Each row was made from one small tree. The marks that hang from a mark follow it in brackets, in the order of their numbers. Every link used is in the known rows. Write each row's tree.
Known rows:
J577{J644}: [-24.2  -2.4 -10.8   8.0 -14.7   7.9  -5.5  -7.8  20.8   1.2  11.3   8.6
 -50.0   3.1   8.2  24.6 -20.7 -19.3  16.8  -5.0]
J558{J577}: [  9.1   8.9 -16.2  17.7 -36.6  27.6 -19.4  -0.5 -11.1 -25.7  18.0  -5.0
 -32.6  -9.6  15.2  21.6  -3.0  -8.9  21.9  -0.5]
J108{J395{J577{J558}}}: [ 15.1   1.6  -4.3  26.4  -5.7   4.8 -32.5  -6.6   3.5 -16.6  -9.0  -0.9
 -22.9 -13.7  -8.1 -13.1 -32.4 -19.7  26.8  27.3]
J983{J703{J537{J395{J577{J558 J644}} J845}}}: [ 32.2  -3.8  13.1 -29.5  20.2  -1.8   4.8   0.7  20.7  19.4 -10.2   6.3
  23.1   2.4  42.4  -8.3  31.2   7.5 -28.7  -9.8]
J734{J983{J703}}: [-21.2  17.8   9.1  -8.3  -1.6 -19.3   2.8  -8.3 -16.4 -14.2   1.3   2.7
 -17.0   6.0 -31.9  24.7  -1.9 -14.8  11.2 -10.6]
J983{J395{J577} J703{J537{J845}}}: [  5.0  14.1  -2.5 -24.0  13.8   8.6  26.8   1.3 -11.4  -8.5   5.9  -4.0
   5.9  23.4  17.4   6.5  43.0  -0.3 -20.8 -36.6]
J734{J983{J395 J703{J537}}}: [-29.5   6.6  22.3 -25.2  -7.3 -34.2   7.7 -16.4  -8.8 -19.3 -10.3  12.1
   3.5  10.6 -16.6  15.9   2.4 -12.2 -11.7 -10.9]
J845{J537{J395}}: [  9.4  -2.2 -24.4 -14.7   4.8   5.6   2.3   0.0  24.5 -30.5   7.0  36.4
 -33.8 -14.3  31.8  19.3  11.0 -40.6  18.0   9.8]
J537{J395{J577{J558}} J703 J845}: [ 57.8  11.3 -12.4  -2.9  21.1  25.4  -6.4   7.4   9.2   2.8 -10.5   9.7
   1.6  -5.4  18.5 -13.1  27.0   4.9  20.2  10.2]
J734{J983{J395{J577{J644}} J703}}: [-32.8 -10.2  20.9  -2.7  -2.7 -37.8  12.0  -7.8 -17.4  29.1  -6.5 -32.8
  17.7   1.0 -45.5  -8.1 -24.1  34.1 -15.5  -1.4]
J983{J395{J577}}: [-16.3   2.0 -16.6  25.2 -17.9   9.9  -3.0  -2.7  -9.1 -11.7   1.4 -12.8
 -24.2  -7.3 -12.3   0.6 -14.9   2.4   4.2  15.1]
J537{J395{J577} J703}: [ 37.7  10.5 -15.1  12.2   8.0   6.4   4.6   6.5 -12.0 -19.2   0.1  14.8
  -5.5  -4.6   6.3  -9.3  15.6  14.3  26.9   5.4]
J537{J395 J703 J845}: [ 46.4  19.7 -27.2 -25.8  18.3  21.4  10.5   5.1  18.0 -12.0   6.2  31.6
 -34.8   7.3  29.1   9.4  32.5  -6.1  22.3 -12.1]
J734{J983{J395{J577{J558 J644}}}}: [-28.0 -25.4  28.0  17.4 -21.1 -17.9 -23.6 -16.1   6.4  32.0 -21.1 -31.4
   7.7 -23.4 -37.1 -12.7 -50.2   9.4  -2.7  40.8]
J577{J558 J644}: [-23.6  -7.1  -5.0  15.2 -16.8   9.9 -28.3 -14.5  31.8   7.3  -5.8   9.5
 -36.1 -11.7  -0.2  14.6 -34.2 -26.5  15.9  17.9]
J734{J983{J395}}: [-28.7   0.6   5.7  -0.2 -25.8 -13.0 -10.7 -15.8  -0.1  -8.7  -7.3  -1.3
 -29.9 -11.2 -29.9  14.0 -25.9 -16.2   5.6  22.7]
J395{J577{J558 J644}}: [-12.3 -11.5   2.6  29.7 -11.5  12.8 -22.5  -7.1  10.4  14.1  -3.8 -13.2
 -15.3 -12.3  -4.2   1.7 -28.1  -9.9  13.7  17.4]
J983{J395{J577{J644}} J703{J537{J845}} J734}: [-22.3  -2.1   3.9 -10.2  14.5  12.5  33.6  17.6 -14.2  22.3  24.7 -25.5
  31.9  36.9   7.7  -5.2  27.6  23.6 -41.8 -49.2]
J983{J395 J703 J734}: [-47.9  17.3 -26.4  15.6 -11.7   0.1  10.7  11.7 -17.0 -10.0  16.0   1.0
   0.9  14.9 -34.0   2.6 -12.7  12.2 -15.7 -11.0]
J558{J577{J644}}: [ -2.7  -6.4  -6.4  11.4 -36.2  17.8 -13.9  -2.2   4.1  -0.3  20.5 -13.0
 -28.7  -8.7  18.0  16.1 -17.2   5.2  16.1  -6.0]
J644{J577{J558}}: [  8.9   0.5  -1.3  30.2 -29.1  32.9 -32.0  -7.7   2.1 -16.0 -16.6  18.3
 -25.1 -14.9   9.1   9.2 -24.9 -38.6  15.8  22.2]

Write each row's tree:
[-27.0 -17.0  44.9  -7.0  -3.9 -37.6  -7.7 -18.5  -3.5  21.9 -23.5 -17.6
  45.4  -1.5 -25.4 -10.8 -21.7  11.3 -20.9   7.5] -> J734{J983{J395{J577{J558 J644}} J703{J537}}}
[ 37.0  -5.1  -9.1   3.8  28.3   7.6  -8.0   3.1  10.2 -14.1  -9.8  20.6
  18.0 -14.4  11.6 -10.5  13.0 -18.2  40.4  11.7] -> J845{J537{J395{J577{J558}} J703}}
[ 27.0 -15.2  -6.9 -12.4  31.3  -4.5  21.4   7.4  10.4   6.1  11.1  11.8
  10.2  -1.2  19.4  -6.7  16.1   1.9  33.6 -14.4] -> J845{J537{J395{J577{J644}} J703}}
[ 35.6   9.0 -11.0 -33.6  -0.8  20.1   6.1  -1.8  25.2 -26.6   4.1  36.0
 -38.6   4.0  65.9  20.2  43.9 -33.1  -9.3  -5.6] -> J703{J537{J395 J845}}
[-40.0 -18.3  -5.1  45.4 -22.3  14.5 -18.2   8.4  -0.6  26.4   1.8 -29.8
  17.0  -6.3 -28.6 -21.6 -44.8  19.0 -13.9  24.5] -> J983{J395{J577{J558 J644}} J734}
[ 18.6   4.9  28.4 -19.0   5.1 -29.1  10.5  -3.7 -25.0 -21.2 -10.5   7.2
  27.8   0.0   4.8   2.0  29.4   4.3 -15.4  -1.7] -> J734{J983{J703{J537{J395{J577}}}}}
[ 24.3   4.5 -23.8 -19.8  23.9   2.9  10.6   3.5  17.8 -28.1   6.2  45.8
 -17.0   0.3  22.2  13.0  22.5 -29.5  40.8 -10.5] -> J845{J537{J395 J703}}
[ 11.2 -26.2  -2.8   1.6   7.8   2.4 -12.5  -1.8  30.9  12.1  -6.0   5.8
   6.1 -27.6  22.6  -8.8 -12.1 -17.2   9.1  27.5] -> J845{J537{J395{J577{J558 J644}}}}
[ 46.9  -4.0  -4.3  -8.2  23.1  15.5  -1.6   4.6  23.1  30.7  -6.3   0.9
   5.0  -6.7  21.5 -18.2  12.1  17.6  11.7   5.1] -> J537{J395{J577{J558 J644}} J703 J845}
[  6.4 -12.3   3.5  22.4  -5.9  -4.9 -27.3  -6.9  19.4   9.1  -7.3  -9.5
 -17.4 -12.8  -7.9 -19.5 -47.6  -5.2  18.3  21.0] -> J108{J395{J577{J558 J644}}}
[-23.1   5.6  13.1   2.9  -4.4 -26.7   7.2  -4.2 -33.2   1.2  -6.8 -23.4
  14.0  -0.9 -48.3  -3.8  -9.4  20.6  -8.1   4.2] -> J734{J983{J395{J577} J703}}
[ 11.7 -13.6  44.5 -15.5   2.7 -39.6  -8.4 -11.5   2.4  13.2 -25.5   0.5
  45.9 -10.8   3.1 -12.7   0.3  11.1 -21.7  16.1] -> J734{J983{J703{J537{J395{J577{J558 J644}}}}}}
[-46.6  -4.6  -9.8  25.1  -5.1  -5.4  19.8  16.4 -23.9  25.0  18.1 -30.4
  23.9  15.9 -35.5 -15.7 -19.2  43.5 -25.4 -16.0] -> J983{J395{J577{J644}} J703 J734}
[ 16.4  -1.4   1.9 -19.0  22.4  10.9  33.9  24.3  -8.6  14.8  21.7  -8.1
  33.9  25.0  36.0  -7.5  48.9  22.6 -41.2 -39.7] -> J983{J703{J537{J395{J577{J644}} J845}} J734}
[-10.5  13.6  17.8 -47.2   9.5 -15.5  18.5 -11.3  -2.8  -6.6  -3.1   3.9
  -2.3  20.2   1.3  20.5  29.6 -16.6 -20.7 -29.3] -> J734{J983{J395 J703{J537{J845}}}}
[-23.9  18.8 -13.5 -20.1   6.0  16.1  26.2  12.8  -9.7 -11.4  20.4   7.2
   5.6  35.8  10.8  12.8  35.5  -7.3 -32.2 -42.5] -> J983{J395 J703{J537{J845}} J734}
[ 38.9   6.5  -9.1  19.6   5.6   6.9 -18.2   1.3   1.4 -11.6 -17.6  18.2
   7.5 -16.7   2.0 -17.2  -1.7   8.1  26.7  27.8] -> J537{J395{J577{J558}} J703}
[-45.8  -8.4  -4.2  33.4  -6.4  -4.0  -4.9  11.7 -11.3  31.6   1.3 -26.6
  38.3   3.2 -43.0 -23.8 -37.1  35.4 -25.6   5.5] -> J983{J395{J577{J558 J644}} J703 J734}
[-35.7  12.7 -20.6  30.8  -5.5   5.5  15.5  18.6 -38.2  -4.9  16.0 -22.0
  21.6  13.4 -37.4 -11.1  -5.5  28.8 -18.3 -11.2] -> J983{J395{J577} J703 J734}
[ 40.9   9.5  25.3 -40.1  20.7 -11.4  21.1   0.0 -19.4  -8.1  -2.9  -1.3
  20.7   8.2  24.4   4.8  57.4   0.0 -23.5 -19.1] -> J734{J983{J703{J537{J395{J577} J845}}}}
